What can hang from each mark
funoga: pizip
rulu: rino vedo
fareg: befis vegin
zulur: befis rulu vegin
befis: fareg
vedo: pizip rulu
vegin: rino zulur

Known rows, with every way that one mark hangs from another
{funoga pizip}: [-0.64  0.66 -4.57 -4.85 -0.13 -2.46  3.87  2.84 -0.12 -0.72 -3.43  1.16
  1.10  1.27  2.51 -3.42 -3.06]
{vedo pizip {rulu rino}}: [-1.64 -2.33 -0.49  0.18 -0.81  1.55  2.44 -1.94  1.61 -0.50  0.12 -0.14
  2.07  1.33  3.78  0.51 -0.50]
{zulur {rulu {vedo pizip}} {vegin rino}}: [ 0.00 -5.65  1.94  0.41 -4.15 -1.85  2.75  0.73 -2.81  2.54  2.19 -0.60
 -1.24  0.87  1.81  2.16 -1.12]
{vegin rino {zulur befis}}: [ 1.43 -0.22 -3.01 -3.20  1.43  0.58 -0.16  0.35  1.55  0.65 -0.24 -0.66
  2.40 -2.28  0.60 -2.06  0.12]
{vegin rino zulur}: [-0.15  0.48 -2.54 -4.07  0.18 -1.14  0.83  1.25  1.69  1.66  0.76 -0.29
  2.15 -0.69  0.81 -1.47 -0.22]
{zulur befis {rulu vedo}}: [-2.36 -3.10  0.20 -0.63 -0.67  1.02  0.55  0.12 -3.41 -0.86  0.96  0.40
 -0.58 -0.57  0.88 -0.32 -0.96]
{vegin rino {zulur befis rulu}}: [ 0.26 -1.42 -1.51 -1.95  0.47  0.49 -0.15  0.86  0.30  1.18  0.84  0.22
  0.75 -0.78  0.69  0.49  0.52]
{befis {fareg {vegin rino zulur}}}: [-0.65  0.74 -1.90 -3.24  2.13 -1.04  0.69  2.35  2.68  2.72  0.23 -0.50
 -0.36  1.18  1.52 -1.25  1.70]
{vegin rino {zulur befis {rulu {vedo pizip}}}}: [-0.43 -3.99  0.29 -0.97 -1.77  1.40  0.27 -0.32 -0.35  0.55  2.06 -0.45
  0.96 -0.14  1.00  2.16  0.05]
{zulur {befis fareg} {rulu {vedo pizip}} {vegin rino}}: [ 1.34 -5.14  1.64  1.41 -1.28  0.11  2.55  0.00 -1.05  2.77  1.48 -0.42
 -1.76  0.06  2.71  3.00  0.29]
{zulur {befis fareg} {rulu rino} vegin}: [ 1.81 -1.07  0.15  0.90  1.12 -0.50  2.00  0.11  0.77  1.21  1.39 -0.80
 -2.67  1.14  2.16  0.38  0.37]
{befis fareg}: [-2.64  1.84 -2.66 -3.49  2.32 -1.26  3.07  1.26  2.00  1.23 -0.54  0.94
  0.14  0.37  2.80 -1.15  0.02]
{rulu rino vedo}: [-0.73 -0.57  0.13 -1.97 -1.65 -0.39  1.78 -0.93 -0.20 -0.41  2.70 -1.91
  1.23  0.63  1.36 -1.61 -2.18]
{fareg befis {vegin rino {zulur rulu}}}: [ 0.38 -3.12 -0.59 -1.08  0.86  1.71  0.41  3.18 -0.95  1.37 -1.75 -1.41
  0.39  1.90  0.01  0.01  1.38]
{zulur befis}: [-0.45 -0.37 -3.37 -2.55  2.09  0.71  0.87  0.06 -0.27 -1.27 -2.03 -0.10
  1.34 -2.30  1.53 -3.48 -0.64]
{befis {fareg vegin}}: [-2.27  0.72 -2.19 -2.85  2.47 -1.09  1.56  2.15  1.21  1.24 -1.18 -0.03
 -1.23  1.28  2.27 -2.35  1.09]
{befis {fareg {vegin rino {zulur {rulu {vedo pizip}}}}}}: [-2.18 -2.71  0.90 -1.31 -0.81 -0.30  1.18  1.62  1.20  2.47  2.19 -0.50
 -1.49  2.99  1.94  2.46  1.66]
{fareg befis {vegin rino {zulur {rulu vedo}}}}: [-0.15 -4.21  0.97 -0.66 -0.46  2.06  0.13  2.81 -2.32  1.29 -0.31 -1.78
  0.33  1.95 -0.55  0.30  0.90]
{zulur befis {rulu {vedo pizip}} {vegin rino}}: [ 1.77 -6.39  1.45  1.39 -2.83  0.12  1.60 -0.26 -2.96  1.47  1.08 -1.00
 -0.94 -0.86  1.60  1.50 -0.78]

Rows
[-0.77 -3.08  1.26 -0.33 -0.45  2.34 -0.04  1.90 -1.48 -0.91  0.73 -2.75
 -0.29  3.69 -0.78 -0.55  0.47] => {fareg befis {vegin {zulur {rulu rino vedo}}}}
[-0.82  1.00 -1.01 -1.51  1.87  0.81  0.59  0.04  2.90 -0.07  2.24 -0.30
 -0.73  1.80  1.38  0.88  1.00] => {vegin {zulur {befis fareg} {rulu rino}}}
[-1.39 -0.25  0.74 -1.01  0.31  1.16  0.22 -0.43  1.33 -0.14  3.92 -0.66
 -0.73  1.90  0.76  1.26  0.35] => {vegin {zulur {befis fareg} {rulu rino vedo}}}
[-0.07 -3.60  0.45 -0.88 -0.72  0.86 -1.81  1.49 -1.99  0.87  1.43 -1.22
 -0.82  0.32 -0.39 -0.91  0.94] => {fareg {vegin rino {zulur befis {rulu vedo}}}}
[ 0.99  0.97 -2.83 -3.22  2.83  0.56  0.72  0.57  3.29  1.87  0.12 -0.11
  1.71 -1.50  1.54 -0.66  1.00] => {vegin rino {zulur {befis fareg}}}
[-0.87 -2.18  0.21 -1.41 -2.59  0.14  2.64 -1.78  0.96 -1.02  2.21 -2.30
  1.63  1.31  2.47  0.09 -1.97] => {rulu rino {vedo pizip}}
[ 2.19 -2.33 -0.04  0.87 -0.35 -0.49  1.04 -0.04 -1.21 -0.05  1.01 -1.39
 -1.80  0.24  1.16 -1.13 -0.68] => {zulur befis {rulu rino} vegin}
[ 0.12 -1.01 -0.33  0.39  2.21  1.07  0.72  0.34  1.16  0.37  0.44 -0.95
 -2.46  1.99  2.51  0.46  1.36] => {zulur {befis {fareg vegin}} {rulu rino}}
[-0.74 -0.65 -2.83 -2.79  1.85  0.60 -1.81  1.59 -0.04 -1.55 -1.14 -1.27
 -0.11 -0.24 -0.47 -4.92  1.07] => {fareg {vegin {zulur befis}}}
[-0.32 -4.16  1.09  0.57 -1.60 -0.36  0.47  0.69 -4.49 -0.04  1.27 -0.31
 -2.02 -0.65  0.03 -1.48 -1.02] => {zulur befis {rulu vedo} vegin}
[-0.27 -1.98 -0.32 -0.73  0.88  1.99  0.27  2.31 -0.14 -0.86 -0.78 -2.38
 -0.25  3.57 -0.17 -0.82  1.02] => {fareg befis {vegin {zulur {rulu rino}}}}
[-0.30 -2.65  0.22 -1.50 -1.09  0.91 -0.48  0.42 -1.28  1.00  2.40 -0.17
  0.73 -0.76  0.10  0.78 -0.12] => {vegin rino {zulur befis {rulu vedo}}}
[-0.24 -4.96  0.51 -0.42 -1.47  1.34 -1.10  0.78 -1.07  0.38  1.07 -1.51
 -0.54  0.88  0.52  0.43  1.10] => {fareg {vegin rino {zulur befis {rulu {vedo pizip}}}}}
[-0.08 -0.35 -1.34 -1.87  1.83  0.50  0.79  1.05  2.03  2.30  1.19  0.77
 -0.01 -0.03  1.65  1.84  1.43] => {vegin rino {zulur {befis fareg} rulu}}
[ 0.28 -2.82 -0.83  0.00  0.09 -0.86  0.86  1.17 -2.80  0.04 -0.54  0.12
 -2.05 -0.75  0.71 -1.88 -0.35] => {zulur befis rulu vegin}
[-1.82 -1.51 -1.07 -0.47  2.60  0.78  0.58  1.64 -0.45  0.51 -1.02  0.57
 -2.63  0.98  2.12 -0.26  1.72] => {zulur {befis {fareg vegin}} rulu}
[-0.65 -3.47  1.09  0.32  0.60  1.18  0.42  1.04 -1.75  2.11  0.93 -0.10
 -2.05  0.38  1.92  1.28  1.13] => {zulur {befis {fareg {vegin rino}}} {rulu vedo}}
[-0.23 -1.45 -0.80 -0.93  0.65  0.74 -1.66  1.00  0.11 -1.23  0.92 -1.77
 -1.44  1.85 -0.11 -2.09  1.13] => {fareg {vegin {zulur befis {rulu rino}}}}
[-2.09 -1.33  0.88 -1.75 -0.05 -0.73  0.39  2.32  0.29  3.00  2.58 -0.15
 -1.72  2.44  1.02  1.10  1.53] => {befis {fareg {vegin rino {zulur {rulu vedo}}}}}
[-0.88 -3.84  0.84 -0.02 -1.42  1.60 -1.23 -0.11 -0.28 -1.81  2.04 -2.44
 -1.15  2.52  0.27 -0.42  0.75] => {fareg {vegin {zulur befis {rulu rino {vedo pizip}}}}}
[-0.26 -5.57  1.01 -0.21 -1.23  2.52  0.85  2.09 -1.39  0.74 -0.69 -2.12
  0.68  2.59  0.40  1.72  1.03] => {fareg befis {vegin rino {zulur {rulu {vedo pizip}}}}}
[ 2.46 -3.62 -0.53  0.33 -0.29 -0.84  1.15  1.03 -2.26  2.13 -0.29 -0.18
 -1.25 -1.62  1.29 -0.43 -0.25] => {zulur befis rulu {vegin rino}}
[-1.31 -0.78 -1.06 -2.81 -0.81 -1.19  0.82  1.70  0.41  2.10  1.76  0.58
  0.48  0.76  0.84  1.10  0.14] => {vegin rino {zulur rulu}}
